Each row was made from one walk, in order. Every step used is in the known rows, and no mark comes twice. Write each row's walk.
Known rows
tameg virol valov nare nagup: [ -5  16   1   8  23   7 -22  27 -63  50 -54 -93 -64  -4  44  40 -32 -39
 -12 -19  17  13 -34  24 106]
gomog nagup virol: [  8  11  11   8   2  41  17 -12   9  36 -44  14 -39 -11  33 -13 -10 -81
 -16  -3   7  17 -43  10 -15]
nagup nare: [  0   7  11   0  -8  23  -1  11 -49  41 -50 -49  15 -12  32  21 -26  -6
 -16 -12  15  24 -33   8  63]
gomog nagup virol valov nare: [  3  12  13   5  24  26   9  -4 -33  41 -66 -59 -70  -8  44  18 -25 -73
  -7 -35  17   8 -47  43  25]
gomog nagup virol tameg: [  3  -5 -13  -5   5  43   5   0  -8  32 -34   5 -46 -12   6   8 -12 -55
 -20 -10   2  11 -18   7 -11]
virol valov nare ribe gomog nagup: [ -8   4   2 -17  26  38  -7   7   7  34 -43 -20 -49 -18  21  10 -12 -61
 -25 -50  13  -3   0  31  53]
nare nagup: [  8  17   9  19   5  21 -18  25 -41  49 -41 -51 -30  -8  35  30 -26 -37
 -15 -13  10  22 -39   1  88]
nare nagup virol ribe: [ 27  28  40  21 -16   8   1  -1 -44  49 -44 -32 -19  -9  58  16 -24 -69
  -6  12   7  35 -79   5  34]
kelop virol valov nare ribe gomog: [-11  11  -8 -16  16  31 -11  15 -20  36 -33 -73 -11 -21  28  16 -10 -82
 -18 -87  17   6   4  50  94]
nare valov virol tameg: [-10  -9  -9  -6   3  39 -12  20 -34  46 -37 -26 -28 -15  10  25 -18  -9
 -17 -21  -3   4 -47  17  -9]
tameg virol ribe gomog: [  8   4  23 -21   1   7 -17  19  -3  43 -26 -34  22 -18  35  14  -2 -52
 -18 -27  19  15 -15  10  82]
tameg virol ribe gomog nagup: [  9  -2  16 -24  19  24 -12   7  11  40 -35   6 -26 -16  27   8  -4 -42
 -29  -6  15   7  -6   4  52]
ribe gomog nagup virol valov nare: [ -5  10   8  -3  28  29   6  -1 -26  38 -63 -58 -61 -10  48  20 -21 -78
 -10 -40  19   6 -37  44  35]
nagup nare valov virol ribe: [ 12  14  42   7 -15  12  -9   7 -62  57 -52 -41  -1 -14  56  24 -27 -11
  -9   9   2  25 -99  14  13]
valov nare nagup virol: [-10  24  -5  24   3  28  -1   1 -46  40 -48 -57 -45  -8  55  11 -24 -78
  -9  -2  10  28 -57  20  31]
virol valov: [ 36  10  46   4   6  17  16  20  10  47 -56 -24 -30 -10  20  24 -22 -65
  -2 -64  15   1 -44  19  57]
kelop virol ribe: [ 54  10  37   3  -3  16  -2  -3 -54  58 -39 -34  -9 -10  45  18 -14 -56
 -15 -17  14  35 -45  11  68]
virol valov nare nagup gomog: [  8  22  -3  24   8  30 -30  65 -46  52 -38 -74 -44  -8  20  40 -36 -42
 -13 -39  -1   3 -29  24  78]
valov virol: [ 10   8  23   7   3  28  -3  10  10  56 -47   4 -13 -16  16   6 -14 -25
  -9 -26   4   8 -83  26 -11]
nagup nare valov: [-24   1   4   3 -12  32  -5  21 -91  42 -49 -93   9 -12  59  23 -30  -5
 -17  -7   8  21 -41   6  54]
gomog nagup nare ribe: [-13  18   1   1  -9  24  -6   7 -42  34 -38 -53 -15 -18  10   2 -28 -33
 -18 -43   4  12 -17  31  56]
nare valov: [-10   1  13   9  -8  32  -3  20 -62  46 -40 -77  -1 -13  50  14 -23 -32
 -14 -22   5  15 -43   8  36]
nare valov virol: [-11   5  16   8  -1  34  -7  16 -28  55 -49 -31 -13 -16  37  11 -20 -15
 -11 -18   0   8 -85  23 -12]
tameg virol valov nare ribe: [ -8  21   6   2   3   6  -7  11 -44  40 -41 -96 -42 -15  12   4 -28 -67
  -6 -77  10   2 -23  57  64]
tameg virol valov: [ 28   4  38 -12   8   0   5  28  13  48 -49 -32 -31  -8  11  14 -15 -58
  -5 -54  19  -4 -26  16  75]
virol valov nare nagup: [ -1  19   6  16  21  16 -18  23 -65  49 -58 -88 -65  -5  48  45 -34 -44
 -11 -25  15  16 -43  27  96]
nare ribe gomog nagup: [ -6   3   0 -15  17  40  -8   7  16  33 -32  -3 -31 -20  15   2  -7 -56
 -29 -40  10   1   3  20  47]
ribe gomog nagup: [  3  -4   6 -18  23  43  -6   7  21  37 -38  11 -27 -17  22   9  -4 -46
 -30 -23  14   3  -1   8  43]

Which walk is each row?
[ 13  20   0  27  -4  32 -30  67 -30  53 -26 -47 -18 -11  12  29 -30 -37
 -16 -31  -5   8 -26   9  73] | nare nagup gomog
[-21   2   8  -2   3  37  -9  14 -42  52 -57 -29 -20 -15  42  15 -24   5
 -18   1   1   9 -78  20  -5] | gomog nagup nare valov virol
[-18  14  -1 -12  11  26 -11  17 -12  34 -34 -71  -6 -22  26  15 -13 -75
 -14 -84  15   2  -6  50  80] | virol valov nare ribe gomog
[ -4   2   8 -17   5  30  -9   6 -36  37 -51 -24  -2 -14  40  25 -19  -7
 -28   5  15  20 -17   4  67] | virol ribe gomog nagup nare
[ -1  -1  16 -17  18  38 -12   7  -2  43 -43   3 -29 -17  41  14  -9 -35
 -28  -5   9   7 -32  10  26] | nare valov virol ribe gomog nagup
[  14   16   29   -3    8   30   22    8   28   35  -54   -5  -51  -13
   27    8  -16 -101   -7  -60   12   -2  -36   28   31] | nare ribe gomog nagup virol valov
[-22  12  -4 -14  -4  29 -12  19 -14  31 -28 -57  27 -24  22  11 -12 -51
 -19 -65  13  10   0  31  85] | nagup nare ribe gomog
[-24  12  -9  -9   8  28 -15  14 -18  33 -27 -72   4 -23  26   9 -11 -68
 -17 -73  14   7  -5  46  74] | valov nare ribe gomog
[  3  15  14   9  17  22  10  -1 -39  42 -63 -71 -56  -8  46  19 -27 -76
  -3 -42  18  11 -54  46  30] | nagup virol valov nare
[ 13   0  19 -16  17  33  -8   3   8  40 -39  10 -26 -16  32  12  -7 -46
 -28 -10  13   9 -15   6  44] | virol ribe gomog nagup
[ 31  19  43  11 -11  16  10 -13 -22  45 -45  -3 -26 -11  49   3 -18 -70
 -11  12   7  28 -69   6   3] | gomog nagup virol ribe
[ 32  10  44  -3 -12 -12 -10  11 -32  54 -33 -39   0 -10  31   7 -14 -36
 -10   1  14  22 -46   3  56] | tameg virol ribe
[ -9  25   5   9   6  22   2  -1 -37  36 -47 -74 -59 -16  20   1 -29 -83
  -8 -68   6   4 -33  58  34] | gomog nagup virol valov nare ribe
[-11  -1  -1 -18   9  37  -8  10 -29  34 -50 -23  -3 -15  33  21 -17  -7
 -29  -3  16  15  -7   6  67] | ribe gomog nagup nare
[-20   5  10   2  -3  33  -9  17 -47  53 -54 -42  -5 -15  43  17 -25   4
 -13  -7   1  11 -82  21   1] | nagup nare valov virol
[  9   1  19 -17  19  34 -10   3  16  43 -43  20 -28 -18  31  12  -6 -39
 -27  -9  11   7 -31  11  27] | valov virol ribe gomog nagup
[  8  10  18   5  22  18   3   7 -44  47 -62 -78 -51  -9  37  27 -28 -57
  -5 -50  19   8 -44  45  52] | virol valov nare
[-12  12   2  -9  -1  29 -10  19   5  33 -22 -45  19 -24  17   5  -7 -70
 -17 -75  12   5  -2  33  74] | nare ribe gomog
[ 20  -3  12 -20  23  38  -9   2   0  43 -39   8 -30 -15  35  14  -3 -52
 -32 -14  15  13  -4   8  57] | kelop virol ribe gomog nagup
[-16 -10 -13  -9   2  39 -14  20 -47  45 -41 -35 -21 -15  13  29 -22   4
 -18 -12  -2   7 -46  16   0] | nagup nare valov virol tameg
[-17 -12 -17 -14   8  43 -14  17 -42  43 -43 -22 -37 -15  13  27 -21   6
 -23  -5  -3   5 -40  13  -6] | gomog nagup nare valov virol tameg
[  0  23   5  23  -6  29   5   6 -23  41 -43 -29 -29  -9  46   6 -20 -80
  -9  -4   7  26 -56   7  31] | nare nagup virol
[-28   1   3 -10   7  41 -13  17 -32  49 -54 -29 -10 -18  44  18 -19   1
 -21  -5   3   7 -67  21   6] | ribe gomog nagup nare valov virol
[-21  17  -4  -9   8  29  -5  12  -9  31 -34 -65  -9 -22  31   9 -12 -90
 -12 -78  14   4 -11  50  66] | nagup virol valov nare ribe gomog
[ -4  -8 -16 -13   9  47   2   4   1  30 -31   5 -37 -14  10  10  -7 -59
 -23 -16   4   9  -8   8  -3] | ribe gomog nagup virol tameg
[ -7   7  20 -15  -2  23 -15  17 -26  45 -41 -37  22 -21  54  27 -12 -29
 -18 -18  11  17 -50  16  55] | nagup nare valov virol ribe gomog
[ 18  15  47  10 -13  12  -8   7 -48  59 -48 -32  -8 -15  52  19 -24 -24
  -7   1   2  23 -99  16   5] | nare valov virol ribe
[  4   6  14  -5  23   7  -5  12 -42  47 -57 -85 -53  -7  32  20 -24 -51
  -7 -43  22   4 -31  41  65] | tameg virol valov nare
[ 33  17  52  10 -10   8  -4   2 -21  59 -47  -9  -6 -14  37  16 -20 -30
  -6  -5   4  22 -97  16   6] | valov virol ribe
